Each row was made from one path, in order. Every step used is in the known rows, and no mark comes twice. Write each row's path.
Known rows:
A/P: [-5.46  0.09  0.18 -0.25 -0.59  0.75  0.76  0.37 -0.74 -0.95  0.51  1.08
 -0.66 -0.50 -1.38  1.97 -0.45 -0.20  0.67  0.35  0.89 -0.03  1.05 -0.10]
L/T/A/P/E: [-0.70  0.81  0.88 -0.09  0.57 -1.08  0.45 -1.29  1.89  1.40  0.61 -0.92
  1.65  1.73 -1.75  0.30 -0.72  1.57  1.73 -0.28  0.79 -0.93  1.53  0.81]
P/L/W: [ 1.03 -1.21 -2.56  1.49  0.31 -0.33 -0.74 -0.38 -1.28 -0.61  1.60 -0.08
 -0.48  0.81 -3.02 -1.06  0.78 -0.06 -0.51 -0.16 -1.49 -0.01  1.21 -0.27]
P/L/W/Q: [ 0.79 -1.36 -2.52  1.67  0.38 -1.43 -0.52 -0.54 -1.56 -0.80  1.39  0.66
 -0.66  1.34 -2.27 -2.47 -0.58 -0.47 -1.24 -0.18 -1.42  0.14  0.32 -0.27]
G/W: [ 0.13  0.49 -0.24 -0.56 -2.54  1.18  0.07  0.47  1.36 -1.34  0.39  1.80
 -1.32  1.83  3.55  2.32  0.23  1.80  0.13 -0.45  0.76 -0.64  0.61 -0.35]
L/T/A/P: [-1.30  0.75  2.03 -0.24  0.28 -0.63 -0.29 -0.83  2.63  0.68  0.08 -0.81
  1.55  0.96 -2.15  1.43 -0.36  0.99  1.92 -0.40  1.43 -1.87  1.97  0.56]
P/E: [-1.36  0.93 -2.27  0.54  0.12  0.35  1.05 -0.55 -1.77  0.51  1.24 -0.32
 -1.91  3.85 -0.04 -0.59 -0.37  1.54 -0.40  0.48 -1.22  2.20 -0.22  0.78]
W/G/P: [-3.13 -0.35  1.17  1.73  1.89  3.13  0.02 -0.29 -0.20 -0.92  0.18 -0.74
 -1.17  1.39  1.01  0.09  1.64 -0.23 -1.95  0.40 -1.42  0.48 -1.66  0.49]
G/P/E/W/Q: [ 3.95 -1.20 -2.93  1.26  1.10  0.29  1.17 -1.67 -1.88 -1.05  1.79  0.06
 -2.53  3.91  2.26 -3.22 -1.23  1.50 -0.55  0.33 -1.74  1.94 -4.16  0.51]
T/A/P/L/W: [-0.37  0.52 -1.44 -0.90 -0.07 -1.97 -0.28 -0.91  1.24  0.39  0.41  0.20
  1.80 -4.24 -2.58 -0.71  0.22 -0.85  1.24 -0.44 -0.84 -0.68  2.95 -0.07]
Q/T/A/P: [ 1.31  1.56  1.07 -1.09  0.57 -0.31 -1.03  0.61  1.21  2.50 -1.38 -0.99
  0.86 -0.67 -0.29  2.05  0.90  1.38  0.98 -0.18  0.29 -0.68 -0.48 -0.01]
T/A: [ 0.20  2.32  0.03 -1.20 -0.51 -0.46 -0.84 -0.38  2.08 -0.28 -0.72 -0.61
 -0.65 -0.45 -0.24  1.17  0.52 -0.08  0.97 -0.42 -0.47 -0.06  2.10  0.56]
L/P/Q/W: [-5.05 -0.23  2.34  0.11 -0.18  0.77  0.50  1.33 -1.02 -2.63 -0.67  0.18
  2.75  1.99  2.02  2.95  1.91 -0.75  0.71 -0.50  2.00  1.59  0.10 -0.39]
P/Q/W: [-0.17 -1.52  1.42  0.98 -2.00  0.97  0.30  1.84 -1.95 -2.31 -1.28  0.47
  1.17  2.78  1.99  1.47 -0.45 -1.32 -1.19 -0.14  2.20  0.99  0.45 -0.83]
W/Q/T/A/P/L: [ 0.31  0.72 -0.40 -0.08  0.79 -3.03 -1.36  0.01 -0.09  1.49 -0.85  0.90
  0.52 -0.88 -0.39 -1.08 -0.43 -0.32 -0.32 -0.15 -0.82 -0.25 -1.44 -0.07]
L/W: [ 1.75 -1.01 -0.34  0.52 -0.34  2.51  0.90  0.05 -0.17 -0.73  0.52 -1.35
 -1.18  4.27 -0.51  0.68 -0.95  1.64 -0.28 -0.33  1.34 -0.08  0.93 -0.12]
A/P/E: [-4.79  0.37 -1.52 -0.04 -0.15 -0.08  1.86 -0.29 -1.97  0.51  1.33  0.79
 -0.42  0.45 -0.83  0.02 -0.93  0.57  0.45  0.65 -0.18  1.50  0.26  0.37]
G/W/Q/T/A/P: [ 1.94  0.56  0.38 -1.33 -1.81 -1.16 -0.10  0.53  1.90  0.73 -0.81  2.23
  0.80  0.22  4.55  0.81 -0.90  1.65  0.05 -0.73  1.10 -1.34 -1.08 -0.52]
G/W/Q/T: [ 2.48  0.19  0.26 -0.18 -1.74  0.04 -0.31  0.87  0.93  0.23 -0.38  1.96
 -0.94  3.40  4.83  1.18 -0.71  2.25 -0.94 -0.51  0.99 -0.72 -2.17 -0.49]
E/T/A/P: [ 2.86  1.28  0.09 -1.47  0.11  1.31 -0.68  0.36  0.99 -0.28 -0.93 -0.59
 -0.93 -7.16 -0.96  0.24  0.22 -1.20  0.42  0.37 -0.95 -1.59  0.76  0.45]
G/T/A: [ 1.77  1.46 -0.09 -1.36 -0.59 -1.29 -1.22 -0.53  2.58  0.69 -0.14 -0.35
 -1.51 -4.00  1.56  0.42  1.06 -1.84 -0.73 -0.26 -1.05 -1.27  0.23  0.49]
E/P/L: [-4.40  0.47 -1.38  0.74  1.94 -0.16 -2.31  0.10 -1.13 -2.31  1.37 -0.62
 -0.90  0.20 -4.24  0.09  2.06 -2.41  0.31  1.24 -3.16  1.57 -1.83  0.07]
L/W/A/P: [ 1.37 -1.28  1.27 -0.78 -0.77  1.16  1.32 -0.29  0.65  0.55  0.29 -1.04
 -2.07  3.59 -1.02  0.02 -1.56  0.28  0.55 -0.27  3.03 -0.26  1.68 -0.29]
Q/W/G: [-1.23  0.52  2.36  1.44 -1.04  1.03  1.44  1.44 -0.18 -0.59 -1.42  0.76
  0.58  2.24  2.23  2.06 -0.52  2.09 -1.81 -0.19  0.75  0.18  1.83 -0.81]
T/A/P/E/W: [ 0.84  1.21 -1.36 -1.38 -0.86 -1.00  1.33 -1.17  1.00  0.50  0.06  0.26
  0.74 -2.70  1.03 -1.17 -0.84  1.40  1.81 -0.32 -0.44 -0.16  1.80  0.47]

Which path is each row?
[ 4.26  1.71 -2.15 -0.54  0.57  0.58  0.27 -0.51 -0.66  1.06  0.24 -1.37
 -1.64 -2.30  0.31 -1.87 -0.14  0.67 -0.45  0.59 -2.50  0.90 -0.29  1.12]
P/E/T/A
[ 0.43  0.49  2.55 -0.78 -2.14 -1.85  1.17  0.93  0.35  0.20 -0.81  1.31
 -1.47  2.78  0.19  2.07 -1.84  0.58  0.46 -0.10  2.91  0.63  2.50 -1.14]
Q/W/A/P
[-0.05  0.31  0.39 -1.66 -2.60 -0.74  1.17 -0.31  1.38  0.78  0.61  1.88
 -2.06  1.72  3.22  0.44 -0.57  0.99  0.79 -0.21  1.79 -0.01  1.17 -0.22]
G/W/A/P/E
[-1.63 -0.93  2.50 -0.06 -0.04  1.04 -0.93  1.44 -0.88 -2.84 -0.99 -1.26
 -0.21  3.63 -0.20  0.88  0.14 -3.39 -0.17  0.81  1.50  2.18 -1.78 -0.59]
E/P/Q/W/A
[ 0.47  0.21  0.50  0.77  0.49 -0.08 -0.74  0.83 -0.89  0.67 -0.94  0.28
 -1.72  4.55  1.16  0.40 -1.00  1.05 -1.33  0.12  0.39  0.40 -2.77  0.01]
W/Q/T
[-1.78  1.97 -1.12 -1.48 -0.28 -1.65  0.90 -0.91  0.75  1.03  0.17  0.01
  0.87 -2.11 -0.64 -0.36 -0.44  0.18  1.36 -0.06 -0.67  0.87  1.98  0.62]
T/A/P/E
[ 2.65 -3.07  1.47  2.08  1.74  4.61  0.57  0.36 -0.93  0.29 -0.58 -2.75
  1.12  3.41  1.64 -0.86  0.78  0.35 -2.29 -0.11  0.85 -0.11 -2.79 -0.12]
L/W/G/P/Q/T
[ 4.31  0.95 -0.26 -0.95  0.24 -0.19  0.19 -0.04  0.66  2.87 -0.94 -0.98
  0.93 -0.89  1.70  0.05  0.20  3.03  1.20 -0.24 -0.11 -0.76 -0.94  0.17]
Q/T/A/P/E/W
[-1.03 -1.59 -1.30  0.90  0.70 -1.36  0.03  0.12 -1.78  0.87  0.88  0.96
  1.13 -1.00 -2.52 -1.21 -0.53 -0.04 -0.31  0.13 -0.23 -0.32 -0.61 -0.65]
A/P/L/W/Q/T
[ 2.67  1.04 -1.15 -1.00  0.50 -0.17 -1.38  0.08  0.45 -0.16 -0.36 -0.12
 -0.55 -8.75 -2.16 -0.84  0.96 -1.96  0.27  0.42 -2.30 -1.50  0.89  0.32]
E/T/A/P/L
[-0.22 -0.57 -2.66  1.46  1.89 -1.06 -1.95 -0.98 -1.54 -1.24  2.09  0.27
 -1.88  0.71 -3.02 -0.90  1.95 -1.81 -0.37  0.58 -3.16  1.50 -2.05  0.04]
G/P/L
[-2.39  0.76 -0.18  0.67  2.42 -1.22 -2.70 -0.71  0.95 -1.36  1.22 -1.54
  0.82  0.31 -4.81 -0.18  1.92 -1.77  1.28  0.78 -2.62  0.28 -1.15  0.42]
E/P/L/T/A
[-2.40  0.09  2.24 -0.66 -1.02 -0.11  0.83  0.64  0.94 -0.48 -1.85  0.40
  3.63 -3.76  1.54  0.48 -0.04 -1.65 -0.05 -0.50  1.23 -0.38  2.56 -0.29]
T/A/P/Q/W/G
[-4.87 -0.77 -0.49  1.19  0.55 -1.39 -0.45 -0.43 -0.67 -0.07  1.67  1.30
  1.05 -1.30 -4.10  0.28  0.56 -0.53  0.95  0.30 -0.43 -1.08  1.22 -0.07]
A/P/L/T
[ 0.78  0.98 -1.50 -1.17 -0.85 -1.86  1.51 -1.27  0.67  0.33 -0.06  0.87
  0.76 -2.21  1.82 -2.27 -1.86  1.02  1.20 -0.33 -0.36 -0.03  1.13  0.49]
T/A/P/E/W/Q
[ 4.86  1.71 -0.02 -1.08  0.19  1.66 -1.37  0.29  1.27 -0.53 -1.10 -1.33
 -2.05 -5.19 -0.38  0.10  0.70 -0.82 -0.09  0.20 -1.60 -1.26  0.48  0.66]
E/T/A
[ 0.51 -0.82 -1.43  0.39 -0.20 -0.06  2.14 -0.20 -1.98  0.90  0.60  1.07
 -0.17  0.78  2.15 -1.69 -1.91  2.54  0.24  0.26  0.31  0.21 -1.80  0.06]
A/P/E/W/Q/T
[ 3.59 -0.91  0.36 -0.20  0.42  0.08  0.78  0.10  0.39  1.37 -0.73 -0.88
  1.09  2.87  0.56 -0.86 -2.14  1.57 -0.40 -0.55  1.76 -0.44 -0.91 -0.25]
L/W/Q/T/A/P
[-1.13  0.28  1.16 -1.28 -1.55 -1.26  0.38  0.56  0.71 -0.70 -1.35  0.54
  2.87 -2.77  0.53  0.89 -0.47 -1.67  0.79 -0.53  1.52  0.10  2.50 -0.41]
T/A/P/Q/W
[-1.63 -1.79  2.07  2.13  2.16  3.89 -0.60  0.58 -1.35 -0.35 -0.97 -1.54
  0.47  1.45  2.18 -0.23  2.31 -1.32 -2.61  0.42 -0.52  0.31 -3.53  0.28]
W/G/P/Q/T
[ 1.16 -2.46  1.69 -0.50 -0.96  1.57  1.16  0.00 -0.14 -0.26 -0.18 -1.22
 -1.17  3.24 -0.35 -0.52 -1.26 -1.27  0.07 -0.25  3.70 -0.21  1.28 -0.28]
L/W/A/P/Q
[ 4.67  0.00 -1.27 -0.67  0.68 -0.29 -0.64 -0.17  0.24 -0.08 -0.44 -0.22
  0.13 -7.47 -1.60 -2.46 -0.63 -1.59 -0.46  0.10 -1.55 -1.60  0.36  0.11]
E/T/A/P/L/W/Q
[-0.09 -0.35  1.34 -0.80 -2.09 -1.74 -0.35 -0.46  2.38  0.47  0.89  2.02
 -1.00  0.93  1.09  0.65  0.31  0.28  1.25 -0.52  1.76 -1.82  1.73 -0.45]
G/W/A/P/L/T
[-5.48 -0.20 -1.63  0.53  0.01 -1.53 -0.30 -0.06 -1.57 -0.62  1.41  1.84
  0.18 -3.28 -3.47  0.28  0.77 -1.50  0.41  0.36 -1.22  0.00  1.55 -0.25]
A/P/L
[-5.07 -1.93  2.42  0.87 -1.24  1.48  1.61  1.63 -1.72 -1.45 -1.13  1.29
  2.94 -1.28  1.39  1.18 -0.53 -1.47 -1.07  0.15  2.40  0.10  1.00 -0.82]
A/P/Q/W/G
[ 4.07 -1.96 -2.33  1.88  2.59 -1.06 -1.47 -0.85 -1.82  0.25  1.61 -0.53
 -0.92  2.61 -2.15 -2.34  0.69 -0.41 -1.21  0.17 -2.23  1.23 -4.07 -0.33]
G/P/L/W/Q/T
[-0.43 -1.04  2.23  1.36  2.01  2.80 -0.90  0.19 -0.03  0.05 -1.40 -1.91
  1.14 -0.20  2.28 -0.55  2.55 -1.69 -2.13  0.08 -0.88  0.22 -2.72  0.43]
W/G/P/Q/T/A
[ 1.70  1.64 -0.16 -1.00  0.92 -0.88 -0.29  0.19  0.43  3.38 -0.90 -1.13
  0.98 -0.18 -0.07  0.80  0.67  1.87  0.79 -0.01 -0.34  0.26 -0.81  0.27]
Q/T/A/P/E
